What can hang from each mark:
Z_143: Z_243 Z_366
Z_658: Z_116
Z_818: Z_116 Z_243
Z_9: Z_116 Z_243 Z_366
Z_116: Z_9 Z_143 Z_818
Z_366: Z_143

Every row comes from one small tree of marks. Brackets hold a mark, then the marks that hang from it, in the order of their numbers. Every link used is in the known rows. Which tree was each row made from?
(in the rows, 128 means zero)
Known rows:
[Z_658 [Z_116 Z_818]]: [127 143 154 121 124 160  91 133 129  93 117 122 135 107 132 155 124 134]
[Z_143 Z_243 Z_366]: [164 116 181 120 134 171  85 123 167 140 108 139 158 123 119 140 129 101]
[Z_9 [Z_116 Z_818] Z_243 [Z_366 Z_143]]: [172  95 183 148 137 166  73 176 167 149 127 139 161 105  75 127 149 118]
[Z_9 Z_116 Z_243 Z_366]: [143  93 185 134 134 163  70 152 175 144 118 141 146 117 122 130 140 105]
[Z_116 Z_9 [Z_143 Z_366] Z_818]: [184 164 188  74 135 165  84 151  66  97 129 143 113 110  92 150  94 133]
[Z_9 Z_116 Z_243 [Z_366 Z_143]]: [180  80 180 137 132 164  72 149 196 158 127 142 169 110  98 124 147 109]
[Z_116 Z_143]: [153 136 182 101 124 169  83 123 113 124 116 129 147 117 119 134 105 133]
[Z_818 [Z_116 [Z_9 Z_366] Z_143] Z_243]: [158 138 160  86 131 190  82 118 117 143 127 129 163 127 137 102 104 108]
[Z_818 [Z_116 Z_9 [Z_143 Z_366]] Z_243]: [191 161 166  88 128 172  73 118 120 126 125 133 138 122 112 129 105  94]
[Z_9 Z_116]: [160  80 184 150 130 158  74 151 183 113 112 151 124 110 106 155 139  97]
[Z_9 [Z_116 Z_143 Z_818] Z_243 Z_366]: [149 132 196 142 136 169  72 170 111 128 118 141 133 111  98 129 123 129]
[Z_818 [Z_116 Z_143] Z_243]: [161 157 164 117 125 177  73 125 125 135 116 120 154 120 107 120 114 103]
[Z_658 [Z_116 Z_143]]: [150 152 160 107 117 160  91  99 123  94 117 128 139 113 155 149 104 140]
[Z_116 [Z_9 Z_243 Z_366] Z_143 Z_818]: [151 156 189  61 139 182  84 152  59 130 136 135 144 119 120 125  93 150]
[Z_818 [Z_116 [Z_9 [Z_366 Z_143]]] Z_243]: [161 108 149  91 133 187  82 125 162 157 131 126 179 124 126 102 126  94]
[Z_818 Z_243]: [114 140 159 126 134 183  85 122 148 140 107 138 140 113  89  98 117 103]
[Z_366 Z_143]: [184  85 162 110 125 166  85 130 193 155 129 126 187 107  86 129 142 118]
[Z_658 [Z_116 [Z_9 Z_243] Z_818]]: [151 153 162  82 127 157  84 128 123  98 131 133 127 111 142 168 115 130]
[Z_116 Z_9 Z_818]: [141 113 176  77 139 173  85 163 114 120 131 138 135 114 110 147 118 123]
[Z_116 Z_818]: [120 124 174 121 134 168  83 172 121 121 116 121 142 108  86 142 132 125]
[Z_818 [Z_116 Z_143]]: [178 118 175  98 119 158  70 137 138 129 125 107 168 123 138 160 128 112]

Write each row's tree:
[189 116 193 148 127 152  73 142 150  98 110 155 109 108  94 157 122 105] => [Z_9 [Z_116 [Z_143 Z_366]]]
[171  94 169  62 126 161  68 139 164 151 138 112 179 131 163 155 137  99] => [Z_818 [Z_116 [Z_9 Z_243 Z_366]]]
[189  87 166  64 126 162  70 138 175 157 143 112 190 127 151 152 141 101] => [Z_818 [Z_116 [Z_9 Z_243 [Z_366 Z_143]]]]
[120 114 178 167 141 191  91 162 107 117 108 150 132 109  96  90 113 129] => [Z_9 [Z_116 Z_143 [Z_818 Z_243]] Z_366]
[172 149 190 168 135 164  76 162 113  91 106 158  93 100  55 140 116 109] => [Z_9 [Z_116 [Z_143 Z_366] [Z_818 Z_243]]]
[147 179 159  96 129 176  95 113  82  87 124 143 118 110 133 136  89 143] => [Z_658 [Z_116 Z_9 Z_143 [Z_818 Z_243]]]
[105  90 170 170 142 188  90 170 142 124 108 147 137 109  96  93 131 115] => [Z_9 [Z_116 [Z_818 Z_243]] Z_366]
[129 122 177  66 142 177  82 164 108 141 135 131 150 119 121 129 118 128] => [Z_116 [Z_9 Z_243 Z_366] Z_818]
[171 171 165  88 125 158  92 118  90  76 126 138 115 108 136 161  97 140] => [Z_658 [Z_116 Z_9 [Z_143 Z_366] Z_818]]
[143 114 152  89 133 187  80 127 152 150 127 126 168 127 138 104 122  92] => [Z_818 [Z_116 [Z_9 Z_366]] Z_243]
[190 174 168  70 120 149  82  93 117  92 129 140 120 115 153 168  97 128] => [Z_658 [Z_116 [Z_9 Z_243] [Z_143 Z_366]]]
[124 124 150  91 130 173  99 126 121 100 128 131 144 114 163 137 113 138] => [Z_658 [Z_116 [Z_9 Z_366] Z_818]]
[165 145 162  76 121 164  93  92 119  93 128 140 134 117 171 154  95 138] => [Z_658 [Z_116 Z_9 Z_143]]
[177  95 176  72 129 184  82 126 133 148 134 122 189 136 179 137 115 119] => [Z_818 [Z_116 [Z_9 Z_366] [Z_143 Z_243]]]
[142  78 165 174 141 189  93 167 163 139 117 148 160 102  73  87 139 118] => [Z_9 [Z_116 [Z_818 Z_243]] [Z_366 Z_143]]
[124 158 172  86 144 204  99 142  52 125 125 146 138 116 107  83  81 146] => [Z_116 [Z_9 Z_366] Z_143 [Z_818 Z_243]]
[147 133 156  76 123 173 100  92 116 102 128 136 147 120 185 132  94 144] => [Z_658 [Z_116 [Z_9 Z_366] Z_143]]
[167  93 169  53 134 174  83 124 165 164 141 136 179 123 138 122 123 117] => [Z_116 [Z_9 Z_243 [Z_366 Z_143]]]
[128 185 178 130 136 186  87 152  62 115 110 134 125 106  64 109  97 141] => [Z_116 Z_143 [Z_818 Z_243]]
[194 111 177  67 122 163  72 131 134 128 136 119 163 127 153 164 118 111] => [Z_818 [Z_116 Z_9 Z_143]]
[129  91 189 163 142 195  93 163 116 125 110 149 151 116 122 105 118 136] => [Z_9 [Z_116 [Z_143 Z_243] Z_818] Z_366]
